Each row comes from the steps of one walk. Every step used is in the known rows, and no mark comes twice. Write the walk behind each row, first mark first.
Known rows:
gorub > vipam: [ 1.26 -0.51 -0.91 -0.47  0.42 -1.14  3.34  0.05  1.34 -1.14 -0.40 -0.56
 -1.14 -0.48 -0.01  0.21 -0.83  1.05  0.62 -1.57 -0.80]
gorub > vona > dufa > bofu > dufud > vipam: [ 0.99  2.17 -2.78 -2.02  0.38  0.80 -2.06  2.02 -2.95 -0.15  1.71 -2.85
  0.98  2.81  0.32  4.53  3.41  0.69  1.01 -1.65 -0.15]
gorub > vona > gezanom > bofu > dufud: [-0.37 -3.64 -0.15  0.33  1.49 -0.09  4.83 -1.52 -0.97  4.43  1.59  0.44
  0.56 -1.66 -1.76  1.27  1.23  0.10  2.20 -1.13 -0.81]
vona > dufud > vipam: [ 0.27  1.94 -0.83  0.63 -4.92  2.00 -4.74  1.71  0.77  0.05 -0.15 -2.11
 -0.23  2.20  0.57 -1.92  0.42  1.69 -0.14 -1.38  1.14]
dufa > bofu > dufud: [-1.35  2.52 -2.80 -0.37  5.13 -0.54 -2.66  0.79 -0.74  0.87  0.79 -1.52
  0.45  0.82 -0.93  2.44  0.27 -0.65 -3.03 -2.27  1.58]
vona > dufa > bofu: [ 0.37  3.82 -2.66 -0.34 -0.19  1.17 -1.55 -1.20 -1.36 -1.91  1.65 -1.59
 -1.71  0.58  0.26  0.88  1.37 -0.85 -0.56 -2.05 -0.96]
dufa > bofu > gorub > vipam: [ 1.79  4.96 -0.53 -1.25  3.12 -1.30  1.38 -3.33  0.82 -0.32 -0.38 -2.51
 -3.25 -3.72 -4.30 -0.09 -2.22  1.75 -1.09 -2.43  2.30]
gezanom > bofu > dufud > vipam > dufa: [-0.02 -4.78 -1.73  0.90 -1.55 -2.02 -2.02 -0.84  1.58  0.48  2.48  0.84
  4.72 -2.17 -1.56 -1.51  1.94  1.70 -1.18 -0.18  0.13]
vona > dufa: [ 0.42  0.29 -1.79  0.03 -2.61  1.50  0.21 -0.55 -1.11 -1.11  1.27 -0.49
 -0.32 -0.37  1.99  0.48  2.45 -0.24  0.73 -1.51 -1.94]
vona > dufa > bofu > dufud > vipam > gorub: [ 1.47  1.71 -2.84  1.02  0.09 -0.05 -3.67  3.36  0.43 -4.22  1.58 -2.59
  3.48  2.52  1.50  3.30  3.32 -0.46 -3.35  0.17  1.08]
dufa > bofu > dufud > vipam > gezanom: [ 0.73  1.79 -3.74  0.50  5.22 -0.10 -4.18  4.71  1.07  1.21 -0.70 -2.34
  2.96  4.04  1.75  3.79 -2.43 -0.54 -0.82  0.34  2.40]
bofu > gorub > vipam > dufa: [ 1.32 -1.11  0.65 -1.04 -0.61 -0.73  3.81 -4.21  2.27 -1.13 -0.45  0.04
 -1.38 -6.18 -2.38 -1.14 -0.11  1.96  1.15 -2.12 -0.96]
vipam > gezanom: [ 0.31 -0.98 -1.53  1.10  2.90  1.17  1.63  2.47  1.63  1.76 -1.52  0.20
  0.22  2.60  3.21  1.25 -2.25 -0.56  2.94  0.77 -0.05]
gezanom > bofu > gorub > vona > dufud: [-0.62  1.30  0.98 -0.61 -2.63 -0.22  2.28 -6.32 -1.08  4.35  2.37 -1.08
 -3.78 -5.26 -6.04 -4.59  3.13  4.79  2.17 -3.71  2.59]
gorub > vona > dufa: [ 0.48  0.10 -0.80 -1.75 -2.17  1.46  2.28 -0.56 -2.88 -0.08  1.50 -0.84
 -1.38  1.32  0.67  2.16  3.95  0.61  3.69 -1.37 -2.31]
dufa > bofu > dufud > vipam > gorub: [ 1.15  1.75 -1.30  0.89  3.15 -1.65 -4.26  4.02  1.59 -3.10  0.34 -2.41
  3.95  3.18 -0.53  2.99  0.70 -0.10 -4.31  1.63  3.35]
bofu > gorub: [ 1.05  1.41  1.62 -0.63  0.19  0.23  0.55 -2.81 -0.10  1.62 -0.43 -0.96
 -0.87 -5.11 -2.70 -1.02 -0.19  1.84 -0.33 -0.51  1.97]
dufa > bofu > gorub > vona: [ 0.82  5.24  0.78 -2.25  3.35 -0.38  0.54 -3.47 -1.92  1.04  0.23 -2.36
 -3.20 -1.98 -5.16  0.92  0.22  1.70  0.99 -1.19  2.66]
vipam > gezanom > bofu: [ 0.23 -2.26 -1.51  1.78  1.77 -0.74  2.68 -0.50  2.05  2.75  0.52  0.94
  0.22  0.26  0.49 -1.70 -1.44  0.99  2.80  0.49  0.72]
dufud > vipam: [ 2.40 -0.03  0.31  0.12 -2.34 -0.27 -3.36  2.68  0.76 -0.98 -0.53 -1.15
  2.85  1.54  0.47  0.43 -0.95  0.79 -0.31  2.36  1.04]

Which walk is each row?
[ 1.74 -2.39 -0.79  0.20 -1.23 -0.15 -0.97  5.09 -0.26 -2.48  1.12 -1.87
  5.02  2.94  2.29  4.41  5.09  1.17 -0.61  1.42  0.60] -> bofu > dufud > vipam > gorub > vona > dufa
[ 0.38 -2.87 -1.04 -0.49 -0.85 -1.05  3.63 -1.42  2.70 -3.16  0.04  1.03
 -0.49 -1.27  0.22 -0.16  0.00  0.02  1.64 -1.78 -3.32] -> gorub > vipam > dufa
[ 0.89  2.12  0.24 -0.15 -0.07 -0.41  2.07  0.57 -0.34 -5.00  1.68 -1.38
 -0.62  3.61 -0.55  2.46  4.84 -0.02  0.62  0.82 -0.03] -> vipam > gorub > vona > dufa > bofu
[-1.04  1.07 -1.34 -0.44  1.02 -0.34 -1.50 -2.56  1.42 -3.18  0.91  0.87
 -0.95  0.59 -1.28 -0.22  0.08 -1.65 -0.18 -0.92 -1.66] -> vipam > dufa > bofu
[-0.04 -3.87 -1.75  0.10 -0.32 -0.28 -3.68  2.72  1.32 -0.82  0.27  0.02
  5.16  0.37  1.60  2.09  1.25 -0.08 -1.10  0.26 -0.77] -> bofu > dufud > vipam > dufa
[ 0.87 -1.70 -1.47  0.16  0.55 -0.16 -3.75  4.20  0.07  1.08 -0.03 -1.50
  4.70  1.03  1.24  2.64  0.38  0.68 -2.05  0.44  1.43] -> bofu > dufud > vipam
[ 1.63  0.21  2.67 -0.87  0.83  1.44  4.63 -2.97 -1.03  3.68 -0.95 -0.92
 -1.77 -4.20 -2.75  1.38 -0.74  0.70  3.00 -0.27  0.17] -> bofu > gorub > vona > gezanom
[ 1.14 -3.59 -0.24  2.29 -0.72 -3.07 -1.16  1.75  2.30 -0.96  2.27 -0.34
  5.48 -0.40 -1.63 -0.75  2.76  2.37 -3.25  1.85  3.09] -> gezanom > bofu > dufud > vipam > gorub
[ 0.27  1.61  0.22 -1.13 -3.98  1.78 -1.99  1.32 -1.21  1.11  0.20 -2.23
 -1.30  3.44 -0.54 -0.07  2.25  2.44  2.98 -1.17  0.52] -> gorub > vona > dufud > vipam
[ 0.71 -2.42  0.43  2.24 -1.02 -0.09  3.65 -2.98  1.44  2.28  0.92  1.19
  0.20 -3.19 -1.57 -1.88 -1.89 -0.78  0.50  0.42 -0.80] -> vona > gezanom > bofu
[ 0.75  5.36  0.19 -0.84  2.99 -0.35 -1.31 -3.41 -0.25  0.53 -0.02 -1.98
 -2.39 -3.31 -4.21 -0.43 -1.46  0.95 -1.70 -1.30  2.98] -> dufa > bofu > gorub
[ 0.27  0.37 -2.13 -0.85  1.26 -1.31  2.03 -2.23  2.46 -3.97  0.32  0.09
 -1.86 -0.11 -1.20  0.26 -0.89 -0.54  0.58 -2.32 -2.26] -> gorub > vipam > dufa > bofu
[ 1.48  0.95 -0.95 -0.30 -1.38 -0.69 -4.74  0.36  1.97 -3.90  0.23 -0.53
  2.14  1.86 -0.88  0.38 -1.03 -0.69 -0.32  1.89 -0.54] -> dufud > vipam > dufa > bofu
[ 0.70 -5.92 -1.04  2.33 -1.42 -0.40  0.68 -1.02  2.48  1.63  1.22  1.45
  4.52 -3.06 -0.44 -0.40 -0.79 -1.05 -0.26  0.51 -1.66] -> vona > gezanom > bofu > dufud > vipam > dufa
[ 3.09 -0.95  2.48  0.19 -1.96 -1.29 -0.20  4.09  1.39 -3.96 -0.20 -1.41
  3.52  4.27 -0.19  2.14  2.13  1.55  0.74  4.81  1.54] -> dufud > vipam > gorub > vona
[-2.19 -0.34 -2.79 -0.37  3.31 -0.28 -2.28 -1.01  0.79 -1.59  1.20  0.51
  0.98  0.05 -0.55  1.53  1.15 -1.66 -1.63 -2.46 -1.12] -> vipam > dufa > bofu > dufud
[ 2.65 -0.95 -1.02  1.08  0.16  0.76 -1.79  4.75  2.35  0.69 -1.84 -0.98
  3.16  4.09  3.26  1.77 -3.08  0.42  2.43  3.40  0.93] -> dufud > vipam > gezanom
[ 3.25 -1.19  0.46  0.08 -0.18 -0.76  1.32  0.04  1.15  3.44 -0.07 -1.28
  1.52 -0.51 -1.96 -0.62 -1.32  3.72  4.30  2.49  2.71] -> dufud > vipam > gezanom > bofu > gorub > vona
[ 0.67 -2.95 -1.42  1.01 -0.54 -2.12 -2.30  0.55  0.52  2.04  2.11 -0.51
  4.17 -1.91 -1.88 -1.03  1.38  2.33 -1.90  0.04  2.25] -> gezanom > bofu > dufud > vipam
[-0.28  2.31 -0.12 -0.97  1.32 -0.30 -1.03 -4.75  1.23 -1.76  0.50  0.02
 -1.55 -3.51 -3.51 -1.00 -0.15 -0.09 -0.15 -1.18 -0.20] -> vipam > dufa > bofu > gorub
[ 1.44 -2.34  0.15  0.06 -3.44 -0.19 -3.23  0.99  2.20 -3.03 -0.03  0.51
  3.22  1.07  0.59 -0.18 -0.10 -0.08  0.86  2.46 -1.48] -> dufud > vipam > dufa
[ 1.97 -3.60  0.85  1.32  0.91 -0.06  0.72  5.33  1.28 -0.62 -0.54 -1.23
  5.58  2.84  1.53  4.73  1.45 -0.42 -0.62  2.92  0.70] -> bofu > dufud > vipam > gorub > vona > gezanom
[ 1.08 -0.93  1.11  0.10 -2.02 -0.04  3.59  1.13 -0.19 -4.15  1.41 -0.53
  0.53  2.50  0.80  2.16  5.58  0.57  1.65  1.20 -0.82] -> vipam > gorub > vona > dufa
[-1.58  3.56 -0.46 -1.79 -0.35  1.20 -0.70 -5.34 -0.17 -0.31  0.92 -1.04
 -4.33 -1.89 -4.02 -1.50  2.17  1.16  1.97 -4.03 -0.21] -> vipam > dufa > bofu > gorub > vona > dufud
[ 2.45 -1.75  0.94  1.50 -0.52 -0.83  6.49 -5.41  2.23  3.13  0.30 -0.04
 -1.49 -7.70 -3.92 -2.46 -2.78  1.28  0.76 -1.41  0.19] -> vona > gezanom > bofu > gorub > vipam
